Each row comes from the steps of one walk. Every step used is in the known rows, and no mark comes twice. Write the walk behind each row, first mark first.
(in the rows, 128 means zero)
Known rows
fazi/vazi/gani/pame: [118 121 136  66 204 159 106  93 150  80 114 133  98 175 173 158 151]
gani/pame/fazi/vazi/marad: [117 112 171  43 172 153 117  91 137  83 121 128  95 163 169 141 141]
pame/fazi/vazi/besef: [124  92 126  97 149 142  87 117 166 132 140 101  70 170  90 159 162]
fazi/vazi: [118 140 121 103 186 127 117 106 152 101 122 119 114 171 116 150 142]
gani/pame/besef/vazi/marad: [142 107 217  59 167 139  97  63 136  85 129 123 111 134 154 125 154]
fazi/vazi/marad/pame/besef: [141  69 184  75 188 139  65 106 134  93 114 114 112 166  95 159 167]
marad/pame: [140 101 138 108 141 146 144  92  84 126 126 116 144 150 129 157 142]
marad/pame/besef/vazi: [142  94 186  97 162 133 120  95 124 118 124  96 110 144  65 154 158]
pame/marad/vazi/fazi: [182  96 170  97 198 142 104 107 124 156 119 118 116 159 173 157 135]
vazi/marad: [146 114 153 113 130 133 106  82 116 124 137 127 128 141 180 130 142]
gani/vazi: [139 161 147  91 145 126 138  88 121 123 127 133 149 143 124 146 119]
marad/vazi/gani/pame/besef: [161  73 173  92 215 176  53 106 148 111 122 138 112 145 153 169 147]
marad/vazi/fazi: [170 114 147 109 158 145 118 115  96 147 136 122  98 167 176 173 109]
vazi/gani: [141 104 125 127 141 150 107 104 146 130 135 119 102 150 157 148 150]
vazi/marad/pame: [153  90 165  96 117 140 118  77  74 125 129 120 139 147 170 148 148]
vazi/marad/pame/fazi: [146  72 171  88 111 153 126  99  86 134 132 107 114 144 144 148 145]
gani/vazi/marad/pame: [158 127 189  64 121 129 123  71  64 119 120 133 153 145 150 156 133]
gani/pame/fazi/vazi: [105 122 143  54 197 159 145 106 146  86 119 122 100 165 133 151 135]
fazi/vazi/gani: [122 120 120 109 183 139  85 116 169 106 122 117  87 176 131 158 155]
besef/vazi: [133 151 151 112 142 117 147  83 131 122 135 105 110 145 123 136 139]
besef/vazi/marad/pame/fazi: [143  97 196  75 107 133 136  85  92 129 133  92  88 145 130 145 145]

Which walk is each row?
[176  97 183  56 211 161 117  84 106 132 111 136 132 157 208 156 133] | gani/pame/marad/vazi/fazi
[157  80 197  77 144 140 135 108 101 125 128  92  70 166  89 165 143] | marad/pame/besef/vazi/fazi
[153 147 158  72 128 133 160 104  98 133 129 129 107 164 148 159 106] | gani/vazi/fazi
[118 101 126  98 173 151  99 139 180 118 125 101  57 174 110 160 150] | pame/fazi/vazi/gani
[131 111 121 108 155 129  76  93 153 120 138 115 102 173 116 158 163] | fazi/vazi/besef
[144  64 159 108 167 154 110 109 119 123 124 112 133 144  78 158 161] | marad/pame/besef
[122  92 141  58 164 161 105  93 146 107 133 120  84 169 131 157 155] | gani/pame/fazi/vazi/besef
[122 110 155  80 160 134  99 115 151 110 128 111  82 164 135 142 143] | pame/fazi/vazi/marad
[151 149 176  81 127 119 113  76 107 118 129 138 147 139 163 137 125] | gani/vazi/marad
[133 106 162  79 163 130  99  89  97  99 116 116 125 173 145 159 153] | fazi/vazi/marad/pame
[148  89 157  84 179 180 100 110 126 127 131 128  91 149 182 170 130] | marad/vazi/gani/pame/fazi
[142  95 173 114 166 137  82 108 185 119 133 101  70 144  90 144 166] | pame/besef/vazi/gani
[128 127 148  93 167 123  91  94 145  98 125 125 115 167 160 141 148] | fazi/vazi/marad
[168  97 136 135 142 139  61  89 118 155 148 125 120 149 154 170 142] | marad/vazi/besef
[138 132 151 114 139 128 115  90 148 124 134 104  76 151 139 144 151] | besef/vazi/gani
[149  87 162  72 201 166 105  72 152 114 111 132 132 140 193 130 175] | vazi/gani/pame/marad
[130  68 140  82 140 150  99 109 124 132 132  96  81 176  77 178 161] | marad/pame/fazi/vazi/besef
